Known rows, with every way that one mark hangs from another:
movolo{novir taso{mizes{sofakag{saku{diza gipad{vokis}}}}}}: [-0.52  4.00  0.69 -3.43  0.53  1.04  6.46  2.41 -4.08 -0.75  2.79  1.58
  1.05  0.52 -0.71 -0.65  3.99 -2.48 -0.92  0.33  0.97 -2.17 -0.23 -0.82
 -7.47]
sofakag{saku}: [-1.22  4.70  0.41 -0.67  0.90 -0.18  2.12  3.38 -2.35 -0.11  0.04  1.33
  1.54 -0.95 -1.18 -1.07  2.67  3.38  1.54 -0.47  1.52 -1.99  0.39  0.62
 -4.58]
gipad{vokis}: [ 1.21  4.31  0.14  0.08  2.39  1.80  3.78  3.46 -2.09  0.65 -0.60  3.27
  2.15 -1.89 -2.04  1.15  3.62  2.16  1.28 -1.03  1.55 -3.61  1.16 -0.68
 -3.65]
gipad{vokis{diza{sofakag{saku}} vinam{movolo{novir}}}}: [ 0.36  5.97 -0.31 -0.17  1.26  1.82  3.62  3.22 -3.43 -2.67  1.29  3.79
  1.85  0.95  0.55 -1.07  3.60  1.20  1.29 -2.97  4.05 -2.92  2.20 -1.67
 -3.00]
novir{movolo{mizes{sofakag{saku}} taso}}: [ 0.72  3.62 -1.74 -1.97  1.25 -0.04  6.52  1.44  0.29 -1.08  1.53  1.98
  1.78 -1.27  0.63  0.77  3.30  0.45  0.69 -0.89  1.65 -2.57 -1.08  1.21
 -3.43]
mizes{sofakag taso{movolo{novir}}}: [ 1.23  3.63  0.89 -2.91  1.54  0.11  5.75  2.91  0.72 -2.19  3.08  1.89
  1.97 -0.26  0.40  0.78  2.66  0.23  0.38 -0.20  0.29 -1.57  0.24 -0.61
 -2.80]
movolo{novir taso}: [-1.35  3.74  0.63 -2.85  0.91  0.18  4.81  2.88 -5.06 -0.86  0.99  1.37
  0.60 -1.30  0.72 -1.23  3.81  0.22 -0.54  0.18  0.95 -1.30  0.32 -0.86
 -4.31]
vinam{movolo{mizes{sofakag{saku{diza{vokis}}}} novir taso}}: [-2.07  5.98 -0.89 -4.66  1.04  0.70  5.89  0.90 -3.86 -2.60  1.28  1.82
  0.61  0.49  1.50  0.66  2.58 -2.56  0.69 -0.05  1.13 -1.55 -1.58 -0.10
 -5.60]
movolo{mizes{sofakag{saku{gipad{vokis}}} taso} novir}: [-0.03  4.44  0.40 -4.84  1.36 -1.12  7.07  3.23 -1.98 -4.16  2.11  2.31
  1.21 -0.66 -1.26 -0.50  1.07 -1.25 -0.09 -0.14  1.50 -1.83  0.85  0.92
 -5.60]
gipad{vokis{diza{sofakag}}}: [ 1.10  4.86  0.05  0.34  1.21  2.06  3.83  3.99 -2.68 -0.24  0.96  4.36
  2.86  0.01 -0.98  0.71  3.38  1.89  1.37 -1.83  2.05 -2.99  1.39 -1.85
 -2.34]
saku{diza{sofakag} gipad{vokis{vinam{movolo{novir}}}}}: [ 2.02  6.15  0.78 -3.13  2.03 -0.87  4.41  1.15 -0.48 -1.90  1.44  4.13
  0.24  1.25 -1.27  1.83  2.99 -3.01  0.42 -0.07  1.18 -2.66  3.64 -4.23
 -2.56]
mizes{movolo sofakag{saku}}: [ 1.65  3.81 -1.47 -2.09  1.02  0.16  4.94  2.31  4.41  1.50  2.09  0.49
  3.63 -0.42  0.44  0.16  3.67  0.99  1.80 -1.76  0.80 -1.10  0.05  0.22
 -3.69]
mizes{movolo{novir} sofakag taso}: [ 2.41  3.01 -0.50 -3.96  2.30 -0.31  6.97  3.20  4.13 -0.01  3.12  1.11
  2.91 -0.93  1.70  1.20  2.47 -1.13  0.63 -1.58 -0.20  0.10  1.43 -0.03
 -2.03]
vinam{movolo{mizes{sofakag{saku{diza gipad}}} novir taso}}: [-1.34  5.82  0.18 -4.98  0.81 -0.08  5.94  0.41 -3.29 -3.85  2.01  1.90
 -0.15 -0.01  1.49 -0.71  3.15 -3.33  0.11  0.17  0.59 -1.94 -0.75  0.50
 -4.54]
sofakag{saku{diza{vokis{vinam{movolo{mizes{taso}}}}} gipad}}: [-1.17  6.28  0.06 -3.80  1.74 -1.86  3.01  2.32 -1.83 -2.18  1.46  2.30
  0.00  1.19 -0.47  1.24  0.78 -0.22  1.44 -1.04  0.98 -1.80  2.15 -1.21
 -4.36]
novir{movolo{mizes{sofakag{saku{diza gipad}} taso}}}: [ 1.87  3.99 -0.70 -2.92  2.53 -1.65  6.32  1.70  2.17 -2.02  2.07  2.79
  1.29 -0.75 -0.27  1.87  1.41 -0.65  1.12 -0.38  0.73 -1.97  1.21  1.03
 -2.18]
vinam{movolo{mizes{sofakag{saku{gipad}} taso}}}: [ 0.23  5.91  0.26 -3.57  1.49 -0.47  4.61  1.40  0.24 -3.10  1.54  2.15
  0.37 -0.79  0.82  0.55  2.22 -0.90  1.39 -1.10  0.22 -2.42 -0.16  1.49
 -1.85]
vinam{movolo{mizes novir}}: [-0.56  6.03  0.93 -2.79  2.16  1.24  4.19  1.21 -3.47 -2.61 -0.78  1.83
  0.06 -1.02  1.21 -1.12  3.45 -0.57  1.25  0.41  1.42 -1.90 -0.20 -0.23
 -2.20]
diza{sofakag{saku} vokis{gipad vinam{movolo{taso}}}}: [-0.68  6.42 -2.36 -1.86 -0.30 -0.84  2.21  1.70  0.95  0.79  0.94  1.45
  0.86  2.88  0.77  1.89  2.29  0.17  2.28 -1.04  2.90 -2.21  1.12 -4.35
 -3.50]
mizes{movolo}: [ 1.93  3.87 -0.08 -1.19  2.07  1.04  3.62  2.69  2.25  1.96  0.49  1.01
  2.55 -1.24  1.01  0.39  4.16  1.44  1.59 -1.39  0.27 -1.33  1.07 -1.48
 -1.42]
diza{vokis}: [-0.31  4.87 -0.90 -1.82  1.81 -0.34  2.83  2.94 -1.60  2.91 -0.75  1.81
  1.63 -0.20 -1.48  2.14  2.48  2.31  2.32 -0.50  0.91 -1.51  0.75 -2.92
 -2.93]
gipad{vokis{vinam{movolo{novir}}}}: [ 1.26  5.35 -0.10 -0.47  2.93  1.91  4.02  2.44 -2.45 -1.07 -0.54  2.99
  1.11 -1.18 -0.20 -0.03  4.27  1.07  1.13 -1.94  3.16 -3.44  2.35 -1.28
 -3.11]
vokis{diza gipad vinam{movolo{mizes{sofakag{saku}} taso}}}: [-0.49  5.93 -1.57 -0.47  1.29  2.19  3.71  1.97 -1.42 -2.07  2.20  2.07
  1.15  1.89  4.50 -3.11  3.99  1.30  1.84 -2.05  3.95 -2.30  2.92 -0.41
 -2.01]
vinam{movolo{taso}}: [-0.54  5.28  0.21 -1.48  1.36  1.41  3.13  1.44 -2.61 -0.55  0.48  2.00
  0.35 -1.55  1.94  0.53  4.47  0.21  1.02 -1.22  0.17 -2.68 -0.72  0.25
 -1.53]
mizes{taso}: [ 0.41  4.04  1.01 -1.46  2.54  0.01  3.51  4.30 -0.92 -0.19  0.85  2.34
  1.30 -1.69  0.16  1.50  1.80  2.34  0.81 -0.90 -0.10 -1.45  1.65  0.28
 -1.67]

Rows:
[-0.33  6.05 -2.32 -2.68  1.86 -0.30  3.81  1.33  0.25  0.46 -0.12  0.94
  0.84  1.79  0.73  0.07  2.40  0.32  2.73 -0.27  3.48 -1.74  2.13 -2.80
 -3.98] | diza{vokis{gipad vinam{movolo{mizes{sofakag{saku}} novir}}}}
[-1.25  5.31  0.16 -3.01  1.06 -2.32  2.27  2.48 -2.15  0.24  1.02  1.98
  0.68  0.82 -2.34  0.81  1.45  0.54  1.75  0.05  0.38 -1.66  1.79 -1.67
 -5.00] | sofakag{saku{diza{vokis} gipad}}
[ 1.15  3.16 -0.63 -3.94  1.39 -0.90  6.26  3.57  3.32 -1.07  3.56  0.62
  2.96 -0.58  1.24  0.28  1.83 -0.61  0.73 -1.95  0.41 -0.06  0.83  1.23
 -3.94] | mizes{movolo{novir} sofakag{saku} taso}
[ 1.12  4.62 -0.82 -2.47  1.89  1.84  5.70  2.43  1.76  2.68  1.83 -0.02
  2.91  2.24  0.53  0.32  3.74 -0.53  1.24 -0.67  1.96 -0.36  0.51 -2.82
 -6.22] | taso{mizes{movolo{novir} sofakag{saku{diza{vokis{vinam}}}}}}
[-0.28  4.78  1.12 -2.75  0.40  1.09  5.12  1.80 -2.18 -3.74  1.51  1.15
  1.61  0.64 -0.23 -1.93  3.53  0.65  0.61  1.01  2.09 -2.40 -1.47 -1.55
 -5.42] | taso{movolo{mizes{sofakag{saku}} novir}}
[ 0.50  4.63  0.33 -0.72  1.15  1.95  4.31  2.82  0.01  2.29  0.94  0.70
  2.38  0.45 -1.00 -0.28  4.07  1.76  1.25  0.14  1.29 -1.86 -0.88 -0.27
 -5.27] | taso{mizes{sofakag{saku}}}
[ 1.50  3.06 -1.23 -3.81  1.01  0.49  7.07  1.88  2.24  0.96  2.84  0.63
  2.86 -0.73  1.97  0.01  4.54 -1.52  0.17 -1.28  0.28 -0.57  0.01 -0.98
 -3.49] | mizes{movolo{novir taso} sofakag}
[ 2.34  6.27  0.51 -2.38  2.06 -0.55  3.91  1.23  0.52 -1.18  1.39  4.34
  0.54  1.14 -1.30  2.61  3.10 -2.25  0.71 -0.57  0.85 -3.09  3.47 -4.12
 -2.03] | saku{diza{sofakag} gipad{vokis{vinam{movolo}}}}
[-0.78  3.89  0.73 -3.65 -0.18  0.13  5.88  2.22 -3.44 -0.42  2.67  0.49
  0.64  0.23 -0.05 -1.88  4.34 -1.56 -0.75  0.30  0.86 -1.57 -0.63 -0.68
 -6.09] | movolo{novir taso{mizes{sofakag{saku{gipad}}}}}
[-1.13  5.62  0.05 -4.80  0.24 -0.31  5.75  0.45 -3.02 -3.80  1.86  1.47
 -0.22 -0.54  1.39 -1.38  3.59 -2.70  0.25 -0.39  0.91 -2.27 -1.14  0.79
 -3.88] | vinam{movolo{mizes{sofakag{saku{gipad}}} novir taso}}
[ 0.36  5.67 -0.32  0.14  2.49  1.67  2.34  2.17 -2.04 -1.16  0.87  2.03
  0.47  1.48  3.86 -3.92  4.28  1.50  2.38 -1.16  3.99 -1.52  5.02 -1.93
  0.08] | vokis{diza gipad vinam{movolo{novir}}}
[ 0.40  4.55 -0.70 -2.20  1.62 -0.10  4.36  3.03  2.17 -1.38  3.44  1.82
  2.26  2.04  0.43  2.08  1.26  0.88  1.49 -0.62  1.37 -1.86  1.58 -1.42
 -5.03] | mizes{sofakag{saku{diza{vokis{gipad vinam}}}} taso{movolo}}
[-1.22  6.50 -0.17 -3.42  1.49 -1.59  2.69  1.66 -2.05 -1.45  0.78  2.05
  0.05  1.34 -0.87  0.46  1.64 -0.04  1.75 -0.63  1.44 -2.00  1.88 -1.81
 -4.66] | sofakag{saku{diza{vokis{vinam{movolo{mizes}}}} gipad}}
[ 0.38  5.96 -0.39 -1.07  1.33  2.72  5.18  2.93 -4.26 -3.16  1.49  4.13
  1.63  0.81  1.69 -0.50  3.95  0.07  0.39 -2.80  3.66 -3.05  1.53 -2.22
 -2.82] | gipad{vokis{diza{sofakag} vinam{movolo{mizes novir taso}}}}
[ 0.64  6.53 -1.27 -1.68  2.36  0.28  2.87  1.51  1.22  1.90  0.10  2.77
  1.23  2.83  0.55  3.50  1.98 -0.57  2.32  0.78  1.60 -1.28  2.90 -5.39
 -2.55] | saku{diza{sofakag vokis{gipad vinam{movolo}}}}
[-0.67  5.07  0.39 -4.85  1.34 -1.09  6.37  1.80 -2.25 -2.75  1.23  1.69
  1.01  0.40 -1.12 -1.46  1.89 -1.32  0.33  1.57  1.51 -0.90  0.80 -0.55
 -5.98] | movolo{mizes{sofakag{saku{diza gipad}}} novir}
[ 1.13  5.91 -0.22 -0.22  1.83  2.18  4.06  3.00 -2.93 -1.98  1.03  4.13
  1.79  0.73  0.82 -0.49  4.01  0.84  1.22 -2.76  3.64 -2.81  2.58 -2.46
 -1.75] | gipad{vokis{diza{sofakag} vinam{movolo{novir}}}}
[-1.76  5.78 -0.11 -4.10  1.14  1.16  5.95  0.94 -3.76 -3.41  1.45  1.89
  0.51 -0.10  1.92 -0.40  3.08 -2.36  0.23  0.20  1.10 -1.71 -1.40  0.89
 -5.23] | vinam{movolo{mizes{sofakag{saku{diza}}} novir taso}}
[ 0.76  5.34 -1.55 -1.65  0.50 -0.92  2.66  2.26  1.87  3.13 -0.14  2.01
  1.72  1.99 -1.23  3.13  1.96  0.44  2.64  1.04  1.25 -1.66  1.32 -5.34
 -2.11] | diza{sofakag vokis{gipad}}
[ 0.09  6.72 -0.01 -1.07  0.29 -0.33  2.06  2.28 -1.28 -2.44  2.42  2.91
  0.80  2.16  2.11 -2.02  3.63  1.47  1.69 -3.04  3.00 -1.72  2.82 -2.37
 -0.09] | vokis{diza{sofakag{saku{gipad}}} vinam{movolo}}
[-1.56  6.09 -0.72 -1.99  2.34  0.23  2.73  2.86 -1.56 -1.14  0.47  1.94
  0.86  1.45  0.60  1.31  0.66  0.96  2.03 -0.35  2.01 -1.68  1.95 -0.80
 -5.25] | sofakag{saku{diza{vokis{gipad vinam{movolo{mizes{taso}}}}}}}
[-0.23  4.08  0.97 -3.11  1.31 -0.09  5.32  3.17 -0.34 -3.37  3.69  1.97
  2.04  0.75  0.04  0.68  1.46 -0.06  0.37  0.07  0.53 -1.29  0.17  0.26
 -5.54] | mizes{sofakag{saku{diza}} taso{movolo{novir}}}
[ 0.69  5.89 -1.56 -2.08  1.05 -0.99  3.26  2.72  0.97  2.47  0.05  2.25
  1.80  1.99 -0.94  3.17  2.36  1.75  1.77 -0.95  2.24 -1.12  1.66 -6.04
 -2.33] | diza{sofakag vokis{vinam}}
[ 0.12  4.37  0.43 -4.40  2.28 -0.09  7.22  3.18 -1.44 -2.55  1.22  1.96
  1.44 -0.77  0.27  0.04  1.44 -0.37  0.02  0.66  1.10 -0.58  0.67  0.14
 -4.06] | movolo{mizes{sofakag taso} novir}
[-0.39  4.43 -0.79 -3.19  1.01  1.34  6.68  2.26 -1.61 -0.54  1.32  1.96
  1.90 -0.84  0.88  0.69  3.49  0.45 -0.17 -0.22  0.70 -2.07 -1.23 -0.17
 -4.58] | movolo{mizes{sofakag} taso}
[-1.34  6.04  0.05 -3.65  1.45 -2.24  2.50  1.63 -2.66 -1.33  1.09  1.75
 -0.17  1.29 -0.96 -0.19  1.87 -0.54  1.61 -0.43  1.50 -1.45  2.50 -1.99
 -4.69] | sofakag{saku{diza{vokis{vinam{movolo{novir}}}} gipad}}
[ 0.06  6.49 -0.45 -1.75  1.56  0.62  3.72  1.95 -1.78 -2.75  2.09  2.62
  0.98  1.28  2.57 -2.89  3.78  1.63  1.74 -3.03  3.25 -1.80  2.67 -0.64
 -1.01] | vokis{diza vinam{movolo{mizes{sofakag{saku{gipad}}}}}}
[ 0.56  6.43 -0.24 -1.25  1.72  1.40  3.71  2.52 -0.78 -3.18  1.83  2.81
  0.64  2.75  4.24 -2.05  2.65 -0.08  1.58 -0.90  3.79 -1.23  4.14 -2.97
  0.20] | vokis{diza{sofakag} gipad vinam{movolo{mizes{taso} novir}}}
[ 0.89  6.02 -0.93 -0.87  2.96  2.35  4.97  2.20 -1.09 -1.63  0.19  3.41
  1.96 -0.18 -0.32  1.11  3.27  0.80  1.29 -1.83  3.12 -3.57  1.56 -0.35
 -5.16] | gipad{vokis{vinam{movolo{mizes{sofakag{saku{diza}}}}}}}
[ 1.49  5.65  0.21 -1.24  1.88  2.03  4.70  1.70  0.33  0.69  1.57  1.84
  1.56  1.18 -0.81  0.40  4.26 -0.52  1.15 -0.80  1.71 -2.90  0.72 -0.99
 -5.15] | taso{mizes{sofakag{saku{diza gipad{vokis{vinam{movolo}}}}}}}
[-0.89  5.83  0.22 -2.24  1.41  1.99  4.18  1.30 -3.31 -1.88  0.13  2.09
  0.26 -1.30  2.21  0.33  3.94 -0.18  0.71 -0.82  0.55 -2.85 -1.41  0.33
 -2.31] | vinam{movolo{mizes taso}}
[ 2.01  4.95  0.25 -2.81  1.41  0.26  5.43  1.26 -0.99 -0.88  1.96  2.39
  0.22 -0.28 -0.59 -0.37  5.04 -2.02  0.14 -1.62  1.61 -3.60  1.95 -1.90
 -3.10] | saku{gipad{vokis{vinam{movolo{novir taso{mizes{sofakag}}}}}}}
[ 1.14  4.80 -0.32  0.93  2.67  2.52  3.68  4.19 -3.29 -0.19  0.56  3.88
  2.45 -0.33  0.04 -0.76  4.03  3.57  1.30 -3.07  3.53 -3.02  3.43 -1.54
 -2.62] | gipad{vokis{diza vinam}}
